Each row comes from the steps of one path. Every step used is in the known rows, and no mark comes twice. Write the path behind each row, first mark first.
(in the rows, 128 means zero)
Known rows:
selak, lugamuv: [146 104 186  64  73 137 132 157 131 178 157  99  88 128  92 132  95 157
 158 116 152 117 105 144]
selak, lugamuv, lapu, sanalu, sufa: [145 102 175 129 136 117 125 148  94 173 132  77 120 137  99 132 131 119
 151 153 145  95 135 128]
sufa, sanalu, lapu, lugamuv, taveka: [126 159  82 167 165 141 161 118  69 106 111 140  94 174 159 174 175 129
 120 120 128 166 168  96]
selak, sanalu, lapu, lugamuv, taveka: [144 148 142 106 151 136 100 106  77 104 201  73  95 140 126 157 140 104
 102 120 150 148 159 128]
logulef, peka, selak, sanalu, sufa, lugamuv, taveka: [162 101 142 105 143  71 133 140 211 101  66 108 111  71 115 108 133 117
  87 129 141 127 135  99]
selak, sanalu, lapu, lugamuv: [132 167 155  98 140 132  95 110  89 101 212  67  93 134 126 145 127  91
  96 121 160 156 153 137]
sufa, sanalu: [110 181 124 128 125 153 141 106 133 123  93 161 121 142 152 138 140 137
 133 130 140 160 126 104]
lugamuv, lapu, sanalu: [101 142 112 179 152 156  95  81  36 123 138 140 149 148 137 110 171  91
 127 148 135  98 139 111]
logulef, lugamuv, lapu, sanalu: [ 78 107 115 180 129 105  99 106  62 102 122 107 164 129 108 113 182 137
 103 121 145  91 146 108]
selak, lugamuv, lapu, sanalu: [139  97 181 125 124 131 117 142  81 161 142  85 117 148  99 116 131 125
 154 151 150  87 121 125]
lapu, sanalu, selak, lugamuv, taveka: [143 146 120 151 143 109 131 104  89 149 134 105 148 151 157 173 136 143
 195 144 161  74  99 114]
peka, selak: [143 117  84  84  92 141 148 160 194 124 121 164 140 103 133 104 150 109
 131  91  74 128  79 130]
peka, selak, lugamuv: [166  87 132  64  86 120 156 197 212 146 119 122 127 110 109 107 133 125
 149 105  86 112  71 134]
lapu, sanalu, selak, lugamuv: [133 164 133 140 133 106 124 108  99 148 147  98 147 146 158 163 124 128
 190 147 174  83  94 124]
taveka, lugamuv, lapu: [ 88 100 129 115 133 162 146 149 113 107 137 167 161  98 145  98 138 176
  92 142 112 128 135 132]
peka, selak, lugamuv, taveka: [181  62 114  79 102 125 163 189 195 151 103 132 127 116 107 122 148 145
 158 101  67  99  79 120]
selak, lugamuv, taveka: [168  66 158  85  98 149 143 148 110 188 135 113  91 138  91 153 119 190
 169 111 129  98 116 128]
logulef, peka, selak, sanalu, lapu, lugamuv, taveka: [153 102 118 111 137  88 135 130 157  68 103 112  92  86 119 104 149 120
  68 119 133 144 131 113]
sanalu, lapu, lugamuv, selak: [119 141  71 160 126 132 131 121  67  91 184 129  90 158 125 148 135 102
 105  98 125 173 155 147]
lapu, sanalu, sufa: [147 181  72 136 121 116 121 119  73 142 111 118 137 103 170 178 154  94
 152 129 160 125 140 120]
lapu, lugamuv, selak: [131 140  75 117 116 150 123 125  79 106 106 191 113 122 152 106 112 118
 112 141  86 191 125 176]
taveka, lugamuv, selak, sanalu, lapu: [100 122 136 117 116 120 132 146 186  50 144 142 175  90 136  98  89 176
  95 133 124 167 104 134]
lapu, lugamuv, taveka: [161 109  58  97 137 179 141 128  14 154 107 183  82 134 163 155 164 150
 123 127  86 152 157 154]
lapu, lugamuv: [139 143  84  77 112 170 131 138  34 148 130 170  79 121 167 134 139 117
 113 134 110 170 146 174]
taveka, lugamuv: [105 116 117  72  91 155 154 164 134 112 135 171 143  81 158 120 117 194
 108 120 131 143 116 140]
sanalu, lapu, lugamuv: [124 143  76 134 123 147 136 130  37 120 203 114  68 158 136 166 153 103
 105  91 140 159 171 144]
lugamuv, selak: [101 144 103 148  89 142 107  85 169  92 125 186 152 119 107  92  82 134
 131 109 108 168  85 148]
peka, logulef, lugamuv, lapu, sanalu: [121  99 144 181  89 176  83 142 100 146 149 138 119 173  91  85 121 107
 103  98  92  84 167 139]

Which path is each row?
[137 132 129 139 168 111 137 145 149 199 100 109 129 123 129 162 133  83
 135 138 133 123 191 121]	sanalu, sufa, lugamuv, lapu
[ 97 110 109 112  96 136 144 152 176  75 112 191 176  81 145  91  90 193
 109 128 109 164  94 145]	taveka, lugamuv, selak
[131 113 165 125 145 123 162  98 166 190 168 110 130 158 115 176 102 187
 188 127 129  82  96 141]	sanalu, selak, lugamuv, taveka
[130  86 196 108 115 143 124 141 110 176 157  95 105 146  79 109 116 139
 142 139 135  99 120 137]	selak, lugamuv, lapu
[160 150 176  89 163 110 104 126 166 162 129  70 126 108 127 165 113 101
 131 142 152 131 165 116]	selak, sanalu, sufa, lugamuv, taveka
[121 157 158 152 168 122 173 102 172 151  98 130 136 169 143 169 128 172
 172 151 132 121 111 104]	sufa, sanalu, selak, lugamuv, taveka
[120 165 140 138 125 109  97  87 209  91 129 127 165  95 106 110  74 111
 117 134 114 182 103 148]	lugamuv, selak, sanalu, sufa
[125 117 151 157 169 126  92 140  86 158  97 122 140 174 141 116 138  70
 158 160 164  74 167  90]	sufa, lugamuv, lapu, sanalu
[126 119 146 136 123 114 101 142 181 137  88 156 141 153 120 103  79 103
 162 133 145 125 129 114]	sufa, lugamuv, selak
[ 88 153 120 197 178 141 107  63  63 131 151 131 167 159 141 124 161  97
 141 157 134  87 128 115]	lugamuv, lapu, sanalu, selak
[106 158 141 158 121 115  87  79 181  60 173 116 153 129  93 104  80 110
 112 114 131 172 100 135]	lugamuv, selak, sanalu, lapu
[110 158 151 131 111 128  82  77 190  73 140 143 162 111 103  86  71 122
 119 128 122 173  84 143]	lugamuv, selak, sanalu
[138 151 107 106 131 141 106 122  94  93 117 160 117 117 148 101 104 107
 105 157  95 194 123 175]	lapu, lugamuv, selak, sanalu
[113 107 152 192 106 167  90 130 120 149 158 132 133 180  96  94 117 112
 112 105  91  75 161 141]	peka, logulef, lugamuv, lapu, sanalu, selak
[121 102 142 166  58 170  87 146 165 131 142 160 121 160  78  76  79 131
 104  77  77 118 142 158]	peka, logulef, lugamuv, selak
[143 141 118 137 142  95 138 149 193 173  83 127 139 112 126 156  98  96
 145 128 129 146 163 131]	sanalu, sufa, lugamuv, selak
[158  73 136  96  99  91 153 149 186 106  79 127  93  81  98  98 133 157
 100 115 132 119 104 115]	logulef, peka, selak, lugamuv, taveka
[ 90 118 121 146 157 137 146 135 103 101 130 152 186 110 170 113 146 167
 116 163 125 106 123 121]	taveka, lugamuv, lapu, sanalu, selak
[114 173 171 141 156 118 166 106 184 149 107 123 136 162 145 159 117 158
 167 154 144 129 104 113]	sufa, sanalu, selak, lugamuv
[139 118  58 148 138 153 145 122  20 126 189 124  72 166 134 182 171 125
 113  88 123 148 177 131]	sanalu, lapu, lugamuv, taveka
[139  81 155 109 109  89 143 145 186 101  89 118  99  83  93  78 128 133
  85 127 136 121 108 119]	logulef, peka, selak, lugamuv, lapu
[104 165 177 163 177 119 162  98 173 145 109 119 146 169 137 148 126 149
 157 161 135 122 113 110]	sufa, sanalu, selak, lugamuv, lapu
[149 143 122 110 138 107 142 157 164 203 101 112 116 111 138 177 118  95
 146 124 146 131 178 128]	sanalu, sufa, lugamuv
[149  89 151  86  89  86 147 153 197 104  89 120  91  74  99  86 120 140
  93 116 142 128  99 124]	logulef, peka, selak, lugamuv
[ 96 196 137 154 160 133 160  81 171 133 111 149 146 157 161 159 128 146
 153 143 138 142 110 111]	sufa, sanalu, selak
[154 167  90 139 139 100 115 145  87 157  86 107 139 120 174 175 146  78
 166 142 174 106 155 104]	lapu, sanalu, sufa, lugamuv
[156 129 110  87 132 115 131 165 181  90 159  99 131 114 134 114 154  76
 106 109  88 142 104 127]	peka, selak, sanalu, lapu, lugamuv
[ 70 112 121 193 146  93 107  93  81 106 131 102 176 136 111 122 178 141
 112 129 144  83 138 112]	logulef, lugamuv, lapu, sanalu, selak
[103 116 107 136 152 135 148 155  96 109 112 148 175  89 166 118 154 155
 103 158 122 121 144 121]	taveka, lugamuv, lapu, sanalu, sufa
